Every row comes from one small tree of marks. The marks that hang from a mark follow it in brackets, in the order of their numbers. Every link used is in the known rows. Which tree was each row made from?
(in the rows, 128 means zero)
Known rows:
Z_426{Z_321{Z_637} Z_667 Z_905}: [158 139 137  83 171 139 140 134 116 122  99 103 121  89 144 202 141 177
 161  99 126 124  81 104 126  92 116 126 108 111 136 148  99 113 126 130
 126 170 114  99 103 178 104 117  88 121]
Z_905{Z_667{Z_568}}: [152  95 129 149 145 125 138 141 113 133 115 105 143 158 148 148 127 140
 146 124 124 126  84 151 146 126 142 141 179 146 148 129  99 126 141 139
 152 149 149 121 153 120 128 107 117 144]
Z_667{Z_637}: [134 127 134 133 135 147 138 110 140 137 137 118 138 138 130 130 157 124
 139 120 118 140 134 138 135 115 141 139 159 146 125 138 121 136 132 112
 130 117 116 115 141 129 131 126 116 142]
Z_568{Z_667}: [124 111 123 137 150 122 142 146 133 136 128 130 134 138 142 116 133 115
 121 122 118 145  99 135 124 116 120 123 136 159 149 120 127 124 127 119
 136 125 116 124 145 142 131 140 141 137]
Z_447{Z_905{Z_321{Z_637} Z_667}}: [152 122 147 115 162 108 109 158 135 118  99  88  99 158 149 167 132 148
 164  99 128 131 100 161 145 152 150 113 154 157 146 150  82 137 147 112
 125 218 126 113 156 143 160 105 108 156]
Z_637{Z_667 Z_905{Z_568}}: [149 107 124 140 190 114 116 147 132 120 140 131 134 137 134 160 135 128
 112 118  98 134  72 151 128 121 140 100 130 129 142 139 149  99 133 107
 129 149 115 126 153 136 172 132 127 147]
Z_447{Z_426{Z_321 Z_637 Z_667} Z_905}: [149 179 137  78 185 134 149 127 135 102 120 107 122 138 131 180 148 139
 165 155 140 101 120 132  90  97 163 100 135 140 132 145 124  97 125 121
 132 179 131  97 104 167 135  78  95 167]
Z_426{Z_667{Z_637} Z_905{Z_321}}: [155 134 137  91 168 145 130 125 120 125 121 100 139 140 144 191 121 146
 146  95 116 155  96 139 144  94 133 133 143 118 140 164  93 130 129 101
 103 169  87 100 142 165 120 129 120 149]
Z_637{Z_568{Z_426} Z_667 Z_905}: [130 123 144 145 172 124 141 132 148 100 147 145 140 141 122 153 180 114
  84 115  72 146  55 176  92  85 115  94 162 148 126 155 138  97 137 132
 152 123  99 115 136 146 194 120 106 153]
Z_905{Z_568{Z_426 Z_667{Z_321 Z_637}}}: [160 107 173 155 146 127 158 144 136 162 113  96 173 169 167 129 154  87
 145  96  74 157  76 182 146 113 154 139 199 203 149 145 102  96 126 112
 159 143 125 110 174 147 140 134 140 169]
Z_426{Z_321 Z_637{Z_667}}: [151 136 137  98 178 140 164 124 130 118 130 112 133 130 130 169 170 136
 133 127 137 118 108 133  93 101 128  90 138 148 136 128 143  90 139 119
 153 139 146 125 114 130 127 103 111 138]
Z_568{Z_426 Z_667{Z_321 Z_637}}: [139 101 179 147 134 131 164 128 139 149 123 110 179 155 156 121 158  93
 127  85  90 162  95 173 132  99 135 142 190 208 153 148 108 122 125 127
 153 112 118 111 162 148 146 136 132 163]
Z_905{Z_321{Z_637} Z_568}: [167 129 143 112 138 108 103 170 129 136  95  89 100 146 159 143 136 137
 172 106 124 129  99 150 148 131 143 112 154 134 144 153  98 112 141 111
 126 202 127 124 149 135 125 127 140 142]
Z_637{Z_905}: [121 116 132 125 143 120 119 143 138 117 134 136 141 115 125 143 137 141
 111 124 122 136 115 134 137 119 118 110 119 130 140 152 142 121 123 134
 126 125 112 123 135 139 169 127 110 134]
Z_905{Z_667{Z_321}}: [145  94 162 123 131 109 143 132 108 143 110 104 152 146 139 145 119 130
 133 104 134 124 111 147 154 142 152 147 159 159 150 127 114 120 135 147
 147 146 154 128 149 124 131 107 117 145]
Z_447{Z_426{Z_667}}: [135 154 111 104 155 121 133 109 132 120 123 129 130 134 127 129 127 124
 142 136 132 111 106 128 111  97 155 145 131 107 133 137 131 121 122 123
 127 137 112 121 117 149 123 115 127 155]
Z_905{Z_321 Z_568{Z_426{Z_637}} Z_667}: [169 139 125 123 144 110 130 142 124 146  93  83 128 199 179 146 155 112
 149 113 123 118  61 178 127 142 154 102 192 157 144 149  95  71 135 111
 142 245 151 130 157 120 132 111 153 165]
Z_447{Z_426 Z_905{Z_321{Z_637} Z_667}}: [144 141 145 119 162  92 114 136 147 103  92  89 107 165 134 149 143 135
 166 112 134 119 104 171 128 127 172 118 161 154 151 156 100 134 130 102
 138 220 123 116 154 155 174  88 104 172]
Z_637{Z_568{Z_667{Z_426}} Z_905{Z_321}}: [121 130 152 115 172 106 110 151 129 119 150 131 143 143 142 156 159 100
 103 101  97 172  58 165 117  82 100  88 173 190 150 166 104 104 156 124
 142 139  70 110 162 148 187 108 122 169]
Z_321{Z_905{Z_667}}: [145 113 129 140 156 127 139 113 115 146 102 115 140 158 130 142 128 132
 136 137 129 103  87 147 145 141 133 120 158 149 146 132 107 123 118 112
 133 179 150 140 143 119 151  95 118 139]
Z_426{Z_637{Z_568}}: [130 149 129  99 139 133 144 143 136 129 138 114 117 139 123 142 188 127
 138 147 114 129 102 140  95 101 132 101 184 144 125 134 130  97 150 135
 150 139 121 118 124 123 147  97 104 144]
Z_321{Z_637 Z_905{Z_667}}: [158 109 132 129 159 126 129 122 129 146  91 103 129 140 139 144 160 153
 162 119 127 103  71 142 151 129 130 125 169 155 153 145 101 125 129 116
 143 187 144 142 138 124 160  96 103 135]
Z_447{Z_905}: [126 136 140 134 144 130 117 142 130 116 132 119 119 134 120 151 115 132
 134 132 112 134 139 135 124 142 140 114 123 142 120 132 121 137 131 122
 115 147 126 113 135 140 152 116 116 139]
Z_426{Z_321}: [136 132 148 126 135 134 143 128 120 115 113 117 127 119 132 148 130 134
 139 134 141 116 135 127 123 121 123 111 117 140 128 125 111 115 124 131
 135 140 143 112 116 138 111 112 112 124]
Z_447{Z_905{Z_321 Z_568{Z_426} Z_667}}: [157 134 146 158 154 109 113 152 125 123  95  88 112 205 164 159 109 107
 139 118  97 130  77 190 139 168 166 106 165 160 127 148  76 101 129 100
 128 252 145 110 168 143 150 109 145 170]
Z_568{Z_426{Z_321{Z_637}}}: [147 138 159 129 127 133 142 121 139 119  94 108 126 116 153 137 171 132
 150 109 122 115 100 141 115 107 112 111 137 154 124 148  97 108 126 137
 153 159 140 120 107 152 121 117 108 124]
Z_447{Z_426{Z_321{Z_637}} Z_905}: [136 159 158 119 159 123 131 130 146  94 102 105 114 117 120 155 157 138
 170 133 132 107 134 139 105 109 150 104 134 155 130 144 117 121 121 113
 145 170 128 106 116 165 157  85  82 146]
Z_568{Z_426{Z_637 Z_667{Z_905{Z_321}}}}: [153 146 144  67 136 125 147 143 121 146 116 102 128 156 157 157 131 122
 128 123 122 157  76 160  95  91 131  97 163 131 145 183 111 111 124 128
 127 188 116 110 139 147 148 115 154 166]
Z_667{Z_568 Z_637{Z_905}}: [148  97 149 145 154 145 132 145 139 126 143 118 162 130 140 157 160 143
 140 119  98 156 104 160 149  90 125 123 189 157 144 172 116 134 129 132
 142 101 101 102 156 134 173 119  92 150]
Z_667{Z_905{Z_321}}: [134 118 160 105 118 111 134 152 111 133 121 115 119 139 126 144  99 118
 122 123 142 157 125 154 121 121 125  97 138 130 149 158 120 141 117 116
 122 157 119 111 152 136 154 114 146 148]
Z_667{Z_321 Z_568{Z_426} Z_637{Z_905}}: [154  87 197 155 131 137 147 138 132 130 134 103 199 142 152 158 161 129
 137  98  76 159  94 185 156  87 125 131 213 185 144 184 105 127 126 152
 160 101 116 103 157 143 183 120 100 168]
Z_321{Z_637{Z_568}}: [139 133 137 111 134 124 134 145 143 123 123 114  99 116 124 140 185 138
 152 122 106 131  96 140 119  96 127 117 177 139 128 139 115 123 153 137
 148 143 115 111 130 137 144 109  93 130]

Which tree is each row?
[126 133 151 135 146 115 146 157 127 115 113 111 139 168 141 156 146 106
 108 102  81 164  52 173  98  86 104  91 169 160 147 150  91  95 120 108
 149 178  85 103 150 166 154 128 128 153]  Z_637{Z_568{Z_426{Z_905{Z_321}} Z_667}}
[154 102 185 105 131 121 134 139 118 152  91  97 151 117 127 148 143 149
 162 117 118 113 110 136 154 115 123 120 171 167 155 158 113 139 122 137
 138 146 135 139 134 128 164 101 108 136]  Z_667{Z_321{Z_637 Z_905}}
[142 127 124 160 146 118 137 152 137 145 108 118 140 168 161 110 139  91
 123 117  88 143  56 157 122 122 136 118 153 164 143 128 107  92 121 106
 147 167 129 125 150 145 132 146 155 145]  Z_905{Z_568{Z_426 Z_667}}
[145 127 169  87 127 114 136 173 127 129 118  95  95 127 125 151 154 132
 149 117 115 163  94 162 106  96 125  90 185 142 146 166 108 131 139 125
 139 168 102  96 155 144 172  93 110 150]  Z_667{Z_905{Z_321{Z_637{Z_568}}}}
[156  93 150 133 154 130 158 152 111 132 140 118 144 129 118 158 113 126
 121 124 103 167  84 152 104  90 127 109 169 136 148 144 137 136 122 117
 148 111 131 111 158 128 168 112 123 149]  Z_637{Z_667{Z_568 Z_905}}
[159 117 170 104 145 120 148 139 105 123 111 102 162 138 142 154 106 128
 162 125 116 120 103 150 136  77 161 153 184 139 155 148 115 127 126 154
 148 119 130 114 133 148 123  98 122 170]  Z_447{Z_426{Z_667{Z_321 Z_568}}}
[150  96 163 127 139 127 155 113 121 150 119  95 161 150 145 154 148 126
 151  96 126 139 116 162 164 129 163 157 189 177 143 137 106 128 139 130
 146 133 143 115 165 129 134 104 105 161]  Z_905{Z_667{Z_321 Z_637}}
[138  83 175 103 161  98 133 176 137 142 119 117 157 107 151 147 163 147
 135  83 109 156  85 150 153  98 113 115 153 184 181 161 126 123 134 147
 153 120 100 121 155 161 178 133 110 146]  Z_568{Z_667{Z_321{Z_637{Z_905}}}}
[165 116 134 109 154 117 136 154 105 130 103  75 154 166 156 198 142 158
 151 109 129 145  70 158 134 109 127 107 195 142 168 156  92  98 130 117
 147 205 129 114 156 129 141  95 114 159]  Z_426{Z_637 Z_905{Z_321 Z_667{Z_568}}}
[145 139 143 116 173 120 158 104 143  96 109 113 127 115 117 141 178 130
 153 114 136 111 104 141  99  82 143 111 138 141 142 136 138 108 132 108
 159 142 129 128 112 152 144 102  98 145]  Z_447{Z_426{Z_321{Z_637{Z_667}}}}
[138 127 126 113 187 114 102 110 147 125 158 137 147  91 126 163 186 134
 116  80  99 156  67 130 127  87 111 118 137 155 142 168 141 115 156 122
 142 114  91 141 135 133 199 120 105 145]  Z_321{Z_637{Z_667{Z_426} Z_905}}
[140  99 190 111 119 104 163 158 130 162 106 107 160 117 148 128 153 110
 131  84  97 174  72 161 120  94 120 119 177 191 171 160 117 128 113 137
 166 132 118 113 159 158 177 130 130 146]  Z_568{Z_426 Z_667{Z_321{Z_637} Z_905}}
[160 107 138 176 141 145 155 111 133 138 118  95 159 177 162 138 168 116
 146 105  94 144  67 178 142 108 146 150 219 172 134 151  81 119 134 126
 161 146 140 110 159 127 143 111 112 157]  Z_905{Z_667{Z_568{Z_426} Z_637}}
[131  92 180 110 129 105 160 164 110 160 127 116 159 124 132 135 104 108
 120 111 119 173 104 149 124 111 126 114 155 175 173 135 134 133 112 132
 146 113 119 109 167 148 164 121 138 151]  Z_568{Z_667{Z_321 Z_905}}
[156  71 174 137 148 106 137 162 109 131 115 106 173 140 154 175 124 153
 133 105 115 137  79 168 166 122 135 132 186 170 167 157 106 122 131 165
 159 134 140 114 167 128 169  98  98 161]  Z_637{Z_905{Z_667{Z_321 Z_568}}}
[126 113 170 138 131 109 151 136 118 140 107 112 186 135 144 150 127 113
 111  84  91 157  80 148 121 103 114 128 146 173 163 142 115 108 101 123
 154 135 112 120 144 169 150 140 129 142]  Z_568{Z_426{Z_905} Z_667{Z_321}}
[146 128 162 105 152 115 161 114 120 134 128 104 188 135 125 180 163 126
 114  88  95 147  82 144 102  95 127 116 162 153 146 153 144  89 119 124
 155 141 125 134 127 139 167 118 115 151]  Z_568{Z_426{Z_637{Z_667{Z_321}} Z_905}}
[138 163 129 150 155 112 116 136 136 114 118 112 119 155 119 143 119 107
 150 152 108 116 126 153 112 139 182 114 143 140 124 129 131 110 114  95
 129 184 128 111 142 145 161  99 119 163]  Z_447{Z_426 Z_905{Z_568}}
[155  94 164 107 134 103 136 137 123 148  97  94 140 128 149 151 146 145
 163  89 133 126  97 144 160 137 148 149 171 160 156 138 106 125 146 148
 149 156 146 129 150 129 138 109 106 140]  Z_905{Z_667{Z_321{Z_637}}}
[159 153 137 133 158 129  98 107 114 145 131  90 156 141 140 188 137 112
 143  88 101 167  91 144 149 107 144 125 164 154 132 167  88  98 136  74
 116 184  93 107 161 136 144 111 127 163]  Z_667{Z_426{Z_905{Z_321 Z_568}} Z_637}
[146 130 136 164 150 136 126 128 151 136 130 115 152 151 152 137 170 111
 127 113  79 146  85 173 138 117 142 119 172 158 124 169 118  96 123 109
 137 160 109 108 156 144 176 134 115 154]  Z_667{Z_637{Z_905{Z_568{Z_426}}}}
[131 134 152 116 160 127  98 108 137 125 154 124 159 134 141 162 157 117
 119  90 115 168 112 158 150  96 118 117 161 172 138 188 108 127 148 113
 120 133  82 115 158 130 179 112 119 166]  Z_667{Z_426 Z_637{Z_905{Z_321}}}
[162  88 186 143 152 117 138 162 107 134 109  89 152 164 145 185  98 139
 157 117 106 137 105 161 155 145 157 134 188 180 147 137  90 132 138 148
 147 157 154 103 163 134 154  87 102 164]  Z_447{Z_905{Z_667{Z_321 Z_568}}}
[151 128 141 149 160 117 160 113 101 102  92  93 162 141 132 183 133 146
 152 129 137 111  82 146 115  96 147 124 161 139 157 134 100  97 102 113
 170 175 141 105 129 157 131  74  82 151]  Z_447{Z_426{Z_321 Z_905{Z_667{Z_568}}}}
[157 120 125 114 175 135 148 135 113 124 140 101 163 129 125 191 160 155
 136 112 102 152  71 129 103  82 122 108 176 133 154 143 140 102 133 114
 154 134 119 124 137 132 154 115 107 143]  Z_426{Z_637{Z_667{Z_568}} Z_905}
[130 137 122 102 161 126 160 162 140 138 142 118 125 148 140 131 193 115
 132 134 104 149  75 143  93  89 122  98 193 171 149 127 130  96 151 125
 160 138 110 117 140 134 150 105 116 153]  Z_426{Z_637{Z_568{Z_667}}}
[137  89 175 113 171 109 138 143 125 116 140 131 168 117 123 167 131 133
 105  99 114 146 106 151 139 111 129 115 134 151 156 145 152 120 134 138
 140 102 117 131 145 142 181 123 113 150]  Z_637{Z_667{Z_321} Z_905}
[144 130 147  95 195 137 162 145 136 101 147 123 132 121 123 190 205 141
 115 136 114 128  77 156  84  79 119  63 166 157 139 150 147  77 149 134
 159 137 115 106 125 146 172  85  72 153]  Z_426{Z_321 Z_637{Z_568 Z_667 Z_905}}
[171 125 132 177 159 144 146  99 131 162  96  92 152 194 153 139 160 106
 151 126  88 112  56 181 150 134 159 130 208 176 133 149  87  96 115  83
 144 208 150 127 164 126 160  98 120 160]  Z_321{Z_905{Z_568{Z_426} Z_667{Z_637}}}
[141 111 178  95 138  99 141 139 116 175 129 108 161  93 133 145 150 105
 137  78 104 189  77 136 131  88 118 131 173 203 172 159 122 128 136 133
 156 109 105 116 164 140 182 110 126 159]  Z_568{Z_667{Z_321{Z_637} Z_426 Z_905}}
[139 140 125 118 158 131 153 109 145 129 136 123 145 150 136 137 181 112
 117 113 104 132  80 147  88 100 125 112 158 146 132 142 147  94 136 121
 149 136 132 145 126 125 152 127 136 149]  Z_568{Z_426{Z_637{Z_667}}}
[152  91 171 137 155 103 117 133 100 146 135 108 193 125 154 183 135 129
 126  95 108 154  68 155 167 108 128 140 197 189 166 164  99 112 147 162
 158 121 127 118 164 119 179  85 101 168]  Z_637{Z_905{Z_667{Z_321 Z_426 Z_568}}}
[158 145 134 135 161 129 163 153 131 145 103  93 141 160 177 135 176 104
 143 130 110 125  63 155 101 107 130  85 165 181 147 132 107  56 123 110
 160 192 143 116 135 146 120 116 136 150]  Z_905{Z_568{Z_426{Z_321 Z_637} Z_667}}
[159 114 184  79 146 142 169 140 116 155 142 103 139 126 123 176 139 121
 146 121  97 168  94 162 122  79 155 131 206 154 137 161 112 134 140 142
 138 116 104  72 159 153 155  87 100 175]  Z_426{Z_667{Z_321 Z_637{Z_568} Z_905}}
[155 127 152 136 139 147 139 109 115 159 156 110 166 119 130 153 146 107
 141 113  98 191  99 145 129  78 128 137 208 175 136 165 105 140 138 114
 144  97 110  95 163 116 174  94 116 167]  Z_667{Z_426 Z_568 Z_637 Z_905}
[144 142 123 124 157 156 143  97 133 136 129 113 158 135 143 167 148 131
 130  95  84 149  76 135 126  91 132 149 149 123 119 161  98 113 118 109
 121 148  96 103 126 164 134 137 113 143]  Z_568{Z_426{Z_667{Z_637} Z_905}}
[166 110 179 115 128 116 114 137 109 149 121  91 167 101 149 162 154 133
 170  84 103 152  95 132 154  90 119 150 202 183 148 161  98 128 157 159
 155 103 122 125 141 120 149 101 114 148]  Z_667{Z_321{Z_637} Z_426 Z_568}
[175 129 138 124 188 132 140 143 118 120 101  89 124 108 134 201 154 154
 156 101 107 127  67 124 122 105 136 101 124 129 139 135 117  85 127  92
 143 190 127 113 130 162 134 113  96 129]  Z_426{Z_321{Z_637{Z_667}} Z_905{Z_568}}
[157 139 147 108 173 142 173 125 112 136  99  93 127 161 132 176 189 141
 153 157 131  89  72 155 107 106 129  74 206 175 142 137  96  79 139 124
 162 201 159 112 123 120 152  42  76 152]  Z_426{Z_321{Z_905{Z_667}} Z_637{Z_568}}
